Known rows, with every way that one mark hangs from another
q290{q174 q981}: [ 11.9  -0.2 -17.6 -28.7 -30.1  19.2 -15.4 -13.2   8.8  11.5  32.1  -6.4
  11.5  11.7   6.8   9.8  -6.5 -10.6  16.5 -31.8   6.7   2.6 -17.2  -3.0
  -5.2  -6.6  14.1   2.7  -7.8  -6.5  -7.4  40.0   4.8  18.1]
q753{q455 q910{q385}}: [-37.8   4.1 -13.3  -2.6 -12.4  12.2  -6.8   8.3 -17.9  25.5   7.5 -32.0
   4.5  -8.2  -3.6   2.3  19.9   0.9  16.1   2.8 -19.2 -20.9 -11.0  27.4
  17.6  -4.3  10.1  -4.2 -13.4  -2.7   5.8 -31.5  14.2  51.7]
q174{q290{q981} q910{q21 q753}}: [ 40.1  10.1  21.7  -4.9  14.6  -0.4   8.1 -12.6   3.2 -24.9  -1.6  14.0
  -0.8  -5.7  -0.1   5.5 -30.4   0.6 -12.4 -16.6   8.3  51.1   4.3 -15.4
 -13.6 -13.9  -0.3  31.1  -5.5  15.5  -0.7  10.7  -2.4   1.9]
q753{q910{q21 q174{q290{q981} q455} q653}}: [ -5.3   5.1  10.2   9.3   1.9  -0.6  -6.5 -13.7  -0.9  15.3 -13.6  10.0
   3.9  -8.2   7.2   2.0  -4.3  -0.7  -0.1  -8.3  -7.9  -5.0  -0.2  11.2
  -2.3  -4.4  -8.7  -2.8   6.4  -5.6   0.3   8.9   0.9 -23.5]
q174{q455{q385}}: [  2.7  -1.8  -0.3  21.7   1.9  -7.3  -8.9   9.2 -33.6  -8.9  29.5 -15.7
   2.6  19.9  -4.2  -2.8  29.1  -4.0  15.0   2.3   5.0 -27.7   3.4  -5.5
   3.5  29.0   9.4  -9.1  -4.1   6.7   4.7  -5.8  -3.7   8.9]
q290{q174{q455 q910{q21 q753}} q981}: [ 25.1   6.8   8.3 -28.1 -10.9  26.5 -14.3 -12.3   3.6  12.7  12.8  16.9
   4.0   2.0   4.9   0.1 -20.7 -13.6  -3.6 -30.0  12.3  25.7  -7.9   6.1
 -13.3 -11.2   1.3  12.9 -18.0  14.1  -7.7  34.2  -4.7 -16.8]
q21{q910{q385}}: [ -6.0  -0.4 -23.6   3.9  -7.2   9.9   8.9   7.1  -5.6  -6.4  17.4 -21.8
   1.7   7.8 -19.5  -0.3  36.6   1.9  -5.7  26.2   1.0  -0.8  -1.6  -5.4
   5.1   4.0   9.1  -0.1  12.3  -8.5   5.3 -25.9  -3.0  -4.9]
q100{q598{q385}}: [  1.6  -1.6 -18.1  -6.0 -21.3  -1.8   3.1  -3.6 -21.5  -5.3  26.8 -30.9
  -3.0   7.9 -17.2  -2.4   6.3   4.1   3.0   4.9  -4.4  -6.9   4.0  -8.6
   4.2  11.7  24.1  17.9  11.0   3.7  17.5 -10.7  17.5   5.2]
q290{q174{q455 q910{q653 q753}} q981}: [ 20.0   2.0  -0.4 -17.4  -7.8  20.9 -10.9  -3.7   4.3  11.4  18.3  22.3
   6.1   0.1  12.9   3.0 -20.9 -17.3   2.7 -38.0  13.3  18.6 -10.5   9.4
 -12.1 -10.5   6.6  25.6 -17.5  12.1  -3.8  31.0  -3.6  -4.4]
q910{q21 q174}: [ 10.2  -2.8   1.8 -11.8  -8.5 -15.3  -3.2 -16.1  15.9   3.4 -23.4   1.9
  -4.0  -2.2  -8.0  -4.3   6.2  15.8  -9.5  14.9  -1.4  -5.8   8.1 -14.6
   3.9  -1.0 -16.5 -23.7  13.5 -14.1  -7.7  34.4   1.5 -36.2]
q174{q290 q455 q910{q753}}: [ 24.0  13.8  20.9  18.7  30.7  -8.8   5.9  15.4 -23.2 -33.8   6.1   4.1
  -4.2  -2.1   4.3  -2.9 -22.3  -2.4 -19.4   2.3  16.7  46.6  11.5   1.5
 -14.5  14.4  -0.8  36.4 -11.9  22.3  -3.0 -19.6  -8.8 -21.7]
q753{q910{q21}}: [-11.0   0.4   5.4  -0.7  -1.0  -5.8  -6.4 -15.8 -11.0   3.8  11.5 -25.4
   6.0   4.0 -13.0   6.2  15.3   5.3  15.3  14.2 -13.1 -17.5  -2.5   4.9
   8.3   2.9  -2.8 -18.7   3.2  -2.5   5.1   5.6   7.5  11.0]
q21{q910{q753}}: [  1.5  -5.0 -14.5  -5.8   3.9  13.7  10.3  -9.6 -10.0 -16.3  10.9 -34.6
  -3.5  13.6 -27.1  -2.0  26.8  -5.2   6.8  32.1  -2.2   0.0  -0.6 -12.0
   8.6   6.6   3.8 -13.9  12.4  -8.0  10.2 -26.5  -2.9  -1.2]
q21{q910{q385 q653}}: [ -9.1  -6.6 -24.5  16.3   2.6   8.0  14.2   8.4   0.2  -3.1  11.0  -4.9
   1.0   1.4  -9.4   0.7  30.8   3.2  -3.2  20.8   1.1  -8.8  -1.4  -2.8
   4.6  -0.2   9.0   9.2  14.0  -9.2  11.2 -22.7  -3.8  -1.0]
q290{q174{q455}}: [ -5.2   1.7  -8.2 -11.7  -6.6   6.3 -11.2   6.0  -6.5   1.0  23.9 -12.8
   5.3   9.9   3.4  -0.1  -2.8  -1.0   2.3   1.1  11.9  -2.2  -3.6  10.0
  -5.8  16.8   3.4  -6.4  -8.9   0.4  -7.6  18.7  -1.0  -9.3]
q455{q385{q598}}: [-11.3 -11.1   2.3  11.9  -6.5 -32.1   3.6  12.8 -11.5 -27.7  35.7 -25.7
   7.2  23.0  -6.7  12.9  18.8   0.4  20.5  12.9  -7.3 -31.8  -3.9 -13.2
   9.1  16.9   5.8 -30.0   3.7   3.9  10.1 -16.6   5.7  58.9]
q385{q598}: [ -5.2  -7.2  -2.5  15.2   1.4 -27.6   3.5  14.6  -5.7 -29.6  28.4 -30.9
   2.0  12.5  -0.7  14.0  -6.2  -2.2  15.7  24.3  -1.3  -4.4  -3.4  -8.6
   2.8   8.1   0.2  -6.3   7.2  -4.0   6.1 -21.2   8.2  31.3]
q385{q598{q100}}: [-20.5  -8.8   8.1   9.7   5.7 -39.2  -1.0  18.7  -6.9 -23.8  35.9 -31.5
   1.6   8.7   8.2  13.4  -9.0   2.5  18.4  21.5  -6.3   2.2  -1.2  -7.7
  11.5   5.1   6.8 -10.0   3.2   2.3  13.3 -14.6   7.4  31.2]
q598{q100 q385}: [-31.0  -9.6   8.3  -5.3   0.9 -36.0   0.2   0.2  -9.0  -0.6  42.5 -28.5
   7.3   1.4   5.1  -1.8  -4.5  13.7  37.9   9.7 -11.8 -23.4   5.3   9.4
  20.3   1.2  36.9 -10.6  -0.6  14.6  10.3  24.4  14.7  19.1]
q21{q910{q174 q385{q598{q100}} q753}}: [-19.9  -2.6  -9.6  -9.4  -2.7   2.6  10.2   7.5  19.7  -0.1 -14.0  -9.0
  -9.0  -1.1 -19.3  -4.9  16.4  -0.2 -12.7  32.3  -8.1   8.3  -0.5  -5.8
   8.6 -12.8  -6.2 -12.6  15.2 -10.6  -0.8 -34.8  -4.7 -21.9]
q910{q21 q174{q455{q385}} q753}: [  9.8  -0.8  17.2  -9.4   8.6   6.6  -5.9 -21.4  14.1  12.4 -44.8  17.2
 -15.6   0.8 -19.0 -17.2   6.1   2.8  -2.3  11.9  -4.0 -20.0  11.2 -16.7
   1.8  -3.0 -21.7 -27.7   5.2  -3.7 -12.1  14.9  -7.4 -39.5]
q290{q174{q910}}: [ -1.3  -1.8  -4.0 -25.6  -9.3 -16.0   0.4   9.3   5.1 -12.4  27.4  -9.1
  10.8   2.6   2.5   8.3  -8.9  10.4 -10.7   0.8   9.3  18.1  -5.5   9.9
  -2.3   8.6   0.4  -2.6  -9.9   8.5  -3.0  28.4   3.5   5.7]
q753{q910{q653}}: [-18.3  -7.2  -6.2  14.6   1.6 -14.3  -1.9  -4.6 -11.6   1.9  19.3 -17.1
   9.1   0.6  -2.0   9.7  15.3   1.1  23.0   2.8 -11.6 -29.0  -8.0   7.8
  10.9   5.3   4.7  -0.7   4.7  -5.2  10.3   3.4   9.0  28.6]

Rows
[  5.6 -11.3   0.2   4.7   4.9 -18.1   4.8 -13.2  24.7   9.0 -32.4  25.3
  -4.0 -12.1   5.3  -3.1  -2.6  16.6  -4.4   6.3  -1.0 -18.0   8.6 -10.6
   2.1  -7.6 -16.5  -9.2  16.0 -14.3   0.4  39.3   0.9 -28.4] => q910{q21 q174 q653}
[  9.7   6.4   3.6   1.1  10.6   4.2  -3.6  -4.9   8.5  -5.2 -31.7   5.0
 -13.4  -1.8  -8.3 -11.8 -11.8  -3.0  -6.9   5.4   5.5  10.4   7.3 -12.3
  -5.3   2.7 -11.5   4.5   4.3  -9.3 -19.1  -3.8  -5.2 -37.0] => q910{q174{q290 q455} q753}
[ 15.2   3.3 -10.6  -5.5 -18.7 -11.3  -5.1  -4.1   9.6  -7.5  -2.5  -3.4
   2.7   1.7   4.2   3.6  -3.2   2.4  -6.0 -12.1   4.5  13.3  -1.5 -14.7
  -2.4   1.0   0.5   4.5  10.2 -16.7 -10.8  21.0   2.7 -17.6] => q910{q174{q290{q981}}}
[ -0.6   3.1  -9.6  -0.5 -10.4  -0.9   7.4   6.4 -17.0 -16.9   9.4 -25.3
   3.8  13.7 -10.7  -2.1  28.1  -1.2 -19.1  25.1   2.9  12.8   5.0  -0.2
   1.1  21.9   0.0 -24.7  15.3  -7.2   7.1 -26.5  -7.8 -33.4] => q21{q910{q174{q290 q455{q385}}}}
[  7.5  -2.4  21.7  11.8  29.2   3.0   7.0 -17.0  22.9   5.6 -58.4  43.8
 -15.5 -10.8   2.4 -13.2 -19.9   5.2  -6.7  -1.8   0.1 -11.4  14.6 -13.9
  -8.9  -8.0 -21.3  -6.0   8.3  -2.6  -9.0  10.9 -10.7 -31.6] => q910{q21 q174{q290 q455{q385}} q653 q753}
[  3.5   5.1   0.7   8.2  -7.1 -17.4  -4.7   9.0  -7.5 -11.1  -3.1  -2.2
   0.5   7.1   4.0  -3.6   7.8   3.9 -12.0   0.2   5.7   0.8   6.4  -5.5
  -2.7  21.2  -3.8 -10.9   6.7  -5.3  -9.5   3.0  -3.6 -25.5] => q910{q174{q290 q455{q385}}}
[-21.7  -8.8  -5.5   0.6 -10.7 -11.1   1.7  15.1 -25.4  -9.5  24.5 -41.7
   4.9  11.7   1.8   8.4  13.7  -1.4  22.6  10.4 -12.3 -23.3  -4.6   6.7
  16.8  14.8  10.0 -29.3  -8.9   3.4  17.9 -32.6  11.5  76.9] => q753{q455{q385{q598}}}
[ -3.6  -3.8   2.7  27.5   8.7 -26.6   5.0  16.6   3.8 -11.0 -10.4  19.1
  -0.1  -1.5  18.6   1.3  -8.8   2.3  -7.8  -4.1   4.8  -8.7   5.9  -0.1
  -5.8  12.9  -7.0  -0.3   9.6  -5.2  -2.2  -4.3  -4.1 -13.4] => q910{q174{q290 q455{q385{q598}}} q653}
[ 39.7  12.2  24.0  27.5  23.1  -1.6   3.3   6.1 -20.4 -17.6   8.6  31.0
   3.0  -8.2  24.6   3.4 -29.3  -3.0 -19.8 -23.7  19.2  46.9  10.3   3.3
 -21.7   2.2   2.8  48.3  -8.9  22.2   7.4   6.5 -10.0 -26.5] => q174{q290{q981} q455 q910{q21 q653}}
[ 17.1   8.8  -2.2 -21.4 -14.9  28.3 -14.6   0.9   9.2  17.7  15.1  24.7
   4.3  -1.4   6.0  -0.5 -14.9 -15.4  -5.3 -36.7  13.5  22.9 -12.3   8.6
 -13.0 -16.1   6.9  29.8 -19.9  12.2 -14.4  24.0  -4.1  -9.5] => q290{q174{q455 q910{q385 q753}} q981}
[  6.3   4.9 -10.6  -3.1 -16.6   5.5   3.5   2.6 -17.2 -12.4  11.7 -21.6
   4.6  14.2  -8.9  -0.9  26.6  -7.6 -14.7  13.0   3.2  14.4   1.4  -2.5
  -0.3  15.3   3.3 -19.5  14.5  -7.5   5.8 -22.0  -8.0 -31.5] => q21{q910{q174{q290{q981} q455{q385}}}}
[ 10.1   2.3  -8.3 -18.9 -29.0  23.1 -20.3  -6.1  -7.0  14.1  35.6   0.2
  11.5  18.3   7.8   4.3   2.1 -17.0  15.7 -36.8   8.6  -7.1 -13.5   3.6
  -7.5   4.8  14.8  -6.3 -12.8   3.6  -5.6  28.5  -1.6  11.3] => q290{q174{q455{q385}} q981}
[ 15.5  -0.6   4.0 -16.9 -10.7  15.6  -9.7  -1.2   1.5  11.3  21.8  23.7
   9.1   5.3  10.2   3.9 -12.2 -16.2   4.0 -40.6   9.9   7.3 -11.4   7.9
  -9.5  -6.0   8.1  12.5 -18.7  16.5  -3.3  29.6  -4.0  10.0] => q290{q174{q455{q385} q910{q653 q753}} q981}
[-13.7   5.2   1.8   5.7  -3.0   1.6  -2.8 -10.4  22.4  25.3 -25.1  26.4
   2.2 -16.6   3.4   2.5  -1.1   7.4  -4.8 -12.6 -11.0 -10.9  -4.3   8.2
  -1.4 -21.5  -7.7   6.5   7.9 -10.2  -8.9  10.4   3.0  -8.4] => q753{q910{q21 q174{q290{q981}} q385 q653}}
[ 18.5   5.0  -0.4 -35.9 -17.1  23.4  -8.0 -12.3  26.6  16.4   5.1  26.1
   4.5  -4.8   0.6   4.0 -18.6  -4.7  -7.2 -33.8   7.2  22.4 -12.3  -0.3
 -10.3 -27.3   2.9  18.7 -14.7   7.6 -12.4  39.9  -0.3   4.4] => q290{q174{q910{q21 q385 q753}} q981}
[ -5.1  -7.5 -14.5   8.6  -4.5  -3.8   9.6   6.2 -11.6  -5.4   5.5 -10.2
   2.7   8.7  -6.6  -2.6  32.6  -1.5  -8.7  21.4   0.5  -9.9   3.6   1.9
   6.6  15.6  -1.6 -19.4  16.8  -8.1  14.1 -15.4  -7.5 -27.5] => q21{q910{q174{q455{q385}} q653}}
[-12.5  -8.6  -2.1  -1.1  12.8  -2.3  10.9  -3.3  18.5   4.3 -42.8  13.3
  -9.4 -12.4   5.5  -5.1 -14.8   3.0   5.7  -7.8  -8.8 -14.1   1.8  -4.5
   6.2  -7.8  -7.2  -5.7   0.9  -9.8  -2.0  -7.3   2.8  29.2] => q910{q174{q290} q653 q753{q455{q385}}}
[ -7.6  -6.4   8.1 -28.3   4.8  -3.7   6.9  -0.5  13.2  -0.1   0.4   8.6
   4.3  -5.2   3.4   3.1 -17.2   9.8  -6.3  -3.9   1.1   5.3  -2.6  12.1
  -0.1  -3.0  -5.9 -12.3 -14.5  13.6   2.2  22.8   1.9  23.4] => q290{q174{q910{q21 q653 q753{q455{q385}}}}}
[-12.4   1.0   7.7   0.0  19.4  23.8   5.8  -3.6  24.8  15.6 -40.1   9.4
 -19.5 -13.4 -12.0  -7.2 -15.5   2.3   7.8  19.9 -11.0 -10.2   1.4  -5.0
   1.4 -30.2 -10.4   2.6  -6.9  -0.3  -7.7 -34.4   3.8  32.0] => q910{q21 q385{q598} q753{q455}}
[ -2.0   4.4  11.6  18.7  31.5 -14.9  22.5  26.4  12.2 -25.1 -13.9  21.8
  -4.7 -21.4  13.7   6.6 -38.7   6.7 -18.2  -1.4   4.4  38.7   2.1   8.6
  -9.1 -14.9  -1.5  44.8 -10.5  15.7   1.8 -36.5   1.0  34.2] => q174{q290 q910{q385{q598} q653 q753{q455}}}
[ -4.5   9.1 -12.4 -12.4  -8.0  27.5  -2.4  -1.7  32.8  26.3 -49.0  20.9
 -13.9 -18.7  -3.2 -10.8 -11.5  -2.3  -6.6 -19.3  -4.6   7.6  -4.5  -5.8
  -0.4 -30.2  -1.7  22.9  -4.3 -14.6 -24.9 -13.0   2.4   3.0] => q910{q174{q290{q981}} q385 q753{q455}}
[ -8.8 -14.1   8.7 -10.1  14.0   4.3   7.8 -20.9  26.0  22.5 -59.2  23.9
 -13.9 -15.0  -3.5 -11.0  -7.0   8.3   7.7   3.3 -14.9 -31.2   6.7  -7.5
  10.7 -17.9 -18.8 -24.4   3.0  -8.0   1.5  11.7   1.6  12.4] => q910{q21 q174 q653 q753{q455{q385}}}
[  5.9  -0.9  -2.7  -3.6   3.7   2.9  -7.9  -6.9   7.8   6.2 -28.1   1.8
 -13.4   0.3 -14.1 -14.0   5.3  -4.5   2.3   8.2   1.0 -10.9   4.8 -13.0
   4.0   1.6 -12.3  -2.4   3.4 -11.0 -15.6   7.1  -3.0 -39.1] => q910{q174{q455} q753}
[ -3.1  -1.1 -13.8  -3.1 -14.2  -1.3   3.6   5.3 -17.1  -9.1  11.9 -27.4
   3.0  15.0 -15.5  -3.3  39.5  -2.6 -11.4  27.2   0.3  -2.1   3.0  -1.3
   7.5  20.2  -1.1 -29.8  15.6  -8.4   8.4 -19.1  -6.5 -33.9] => q21{q910{q174{q455{q385}}}}
[ -3.6  -6.6  14.7  -9.6  14.8  12.6   4.5 -19.0   0.7   1.9 -21.3 -14.7
 -11.7   3.3 -14.9  -4.1  -4.0   0.9  21.9  18.1 -13.8 -21.7   3.8 -11.3
   9.5  -8.1  -7.6 -29.9  -6.4   3.9   6.7 -17.0   4.7  43.6] => q910{q21 q753{q455{q385{q598}}}}
[ 36.0  16.8  13.5  18.1   7.8  -3.9  -3.1  14.6 -32.0 -26.2  29.6   4.3
   6.8   1.8  16.8   5.2 -17.3  -9.4 -17.2 -22.2  20.4  53.3   4.5   2.1
 -17.6  12.5  11.3  46.0 -12.1  20.7   2.0  -4.2  -6.7 -19.8] => q174{q290{q981} q455 q910}
[ 42.0  17.4  24.5  14.4  13.9   0.2  -1.7   5.0 -25.7 -21.3  14.9  14.4
   3.1  -1.1  15.4   2.3 -24.0  -5.5 -22.7 -16.7  18.6  56.3   9.8   1.3
 -20.9   6.8   3.9  37.2 -11.2  22.3   2.9   2.3  -9.1 -32.7] => q174{q290{q981} q455 q910{q21}}
[ 26.7  14.0   0.0  23.9   2.2  15.5 -10.8   1.1 -28.3 -13.1  25.5  -6.3
   2.1  10.7  12.8   1.4 -10.0 -13.4   6.5 -20.7  15.9  21.9   1.5  -6.5
 -15.9  14.7  15.9  32.6  -4.1   1.8  -3.8  -7.3  -5.2 -10.9] => q174{q290{q981} q455}
[ -4.9 -14.6   9.6   3.8  28.4  14.3  10.1 -22.2   7.0  12.0 -32.9  10.4
 -11.5  -6.9  -4.4  -6.2  -4.7   4.3  25.6   4.9 -12.4 -36.2   4.7  -9.8
   9.7 -12.3  -5.7 -12.5  -5.0   2.0  12.4   0.5   2.5  49.0] => q910{q21 q653 q753{q455{q385}}}
[  0.2  -8.5   1.5  18.3  33.0  19.7   9.2 -16.8  39.7  21.4 -46.3  49.2
 -18.2 -19.2  -9.3 -11.1  -6.8  10.9  11.0   1.2  -2.6 -30.1   4.9 -19.8
  -2.7 -32.1  -8.6  27.3   3.5  -5.1 -10.2  11.1  -3.4   9.4] => q910{q21 q385 q653 q753}
[  8.7  -2.3  -2.3  21.9  -2.2 -10.6  -2.2   5.7   2.5   1.0  -7.6  26.1
   2.2  -1.2  19.5  -0.3  -3.2  -2.6  -2.1 -24.8   6.2  -9.0   2.0  -5.4
  -6.7   6.5   1.2   9.8   7.7  -6.7  -2.4  14.8  -5.0 -14.6] => q910{q174{q290{q981} q455{q385}} q653}
[-35.2   5.6   0.3  -1.4  -0.7   9.6   1.5   0.2   7.0  34.3 -35.1   6.1
  -0.2 -25.6  10.9  -0.9  -5.9  10.4  -5.9  -1.9 -19.2 -10.1  -2.0  30.2
   8.1 -16.4  -6.7  -7.0  -5.0  -6.6   0.4 -17.9   8.8  20.3] => q753{q455 q910{q21 q174{q290} q385 q653}}
[ -4.7  -9.9 -21.2   2.5  -8.3  -7.3  12.6   1.2  -0.1  -7.7   3.0 -15.3
   2.7   3.6  -8.0   0.8  26.4   2.8  -8.2  24.9  -1.0  -3.3   1.5  -2.9
   8.1   8.1  -2.3 -14.3  21.5 -15.2  12.6  -7.7  -2.9 -22.9] => q21{q910{q174 q653}}
[-29.2   2.8  -5.6   2.1 -15.8 -16.7  -6.6   9.7  12.9  11.9  -2.5  -8.3
   4.2  -5.7  -7.9   6.0  13.8   2.6  -2.1  10.5 -14.8 -16.0  -9.1  12.3
   7.8  -8.6  -7.3  -9.2   6.4 -10.9 -10.1 -14.3   8.6   1.1] => q753{q910{q174 q385{q598}}}
[-41.1  -9.3  -4.0   3.6  -6.3  -4.6  -0.3   3.4 -28.7  14.8  17.6 -31.5
  11.6   1.4   4.2   8.6  23.2  -0.9  29.6  -3.3 -24.6 -42.0 -10.2  26.3
  22.6   8.9  11.5 -28.1 -11.9   3.4  23.0 -25.1  13.8  81.1] => q753{q455{q385} q910{q653}}
[-55.1  -2.5  -5.2  -0.1  -8.1  -9.3  -2.2  19.0   3.8  32.1 -13.1  -8.8
   2.1 -21.7  14.4   4.1   0.5   2.6   7.2   1.5 -24.9 -18.5  -9.1  35.4
  20.0 -15.1  -0.6  -8.9  -7.4  -4.9   7.7 -32.0  13.5  38.6] => q753{q455 q910{q174 q385{q598{q100}} q653}}
[ -0.4  -0.7 -13.1  11.4   1.4  -0.4  12.0   6.9  -9.0 -11.9  -0.3  -9.7
   1.1   2.7  -0.4  -1.5  15.5  -0.8 -17.3  21.4   5.4  13.0   5.6   2.9
  -1.6  15.2  -1.8  -5.8  18.1 -10.4  10.1 -22.3  -8.2 -37.7] => q21{q910{q174{q290 q455} q653}}
[ -2.2   3.7   5.4  -7.4   7.4   1.1  -0.4  14.0   9.3   7.8   4.4  27.5
   3.8  -9.1  11.8  -1.5 -14.9   8.1 -20.9  -4.6  14.2  14.6   1.3  17.4
 -11.5   0.4  -5.2  14.7 -13.2  15.0  -7.9  23.5  -5.5 -21.9] => q290{q174{q455 q910{q21 q385 q653}}}
[ 13.7   4.6   7.6  -7.5  -2.1 -14.0   1.1 -14.1  16.6  -7.1 -26.7   4.6
  -3.6  -4.5  -1.0  -1.6  -9.5  16.6 -17.5  10.6   2.2  14.5  10.5 -14.5
  -4.6   1.6 -15.7 -14.3  14.1 -12.6 -10.7  24.8  -0.2 -36.2] => q910{q21 q174{q290}}
[ 21.1   9.7   5.4 -23.8 -11.2  32.1 -13.5  -6.5  13.1  21.0   5.0  31.0
   1.9  -3.6   4.5  -2.6 -17.9 -11.3  -9.8 -33.5  12.6  23.6  -8.6   7.2
 -15.2 -19.7   2.3  24.2 -19.1  13.4 -14.1  30.9  -5.9 -17.9] => q290{q174{q455 q910{q21 q385 q753}} q981}
[ -2.1  -2.6   5.3  26.5   3.9 -13.9  -5.9  17.0 -30.9 -16.7  31.2 -18.7
   2.2  20.8  -1.1   2.0  18.3  -7.9  14.5  10.0   3.3 -24.0   2.5  -3.9
   1.4  26.7   5.7 -14.2  -2.9   8.2   7.0 -21.6  -2.4  13.2] => q174{q455{q385{q598}}}
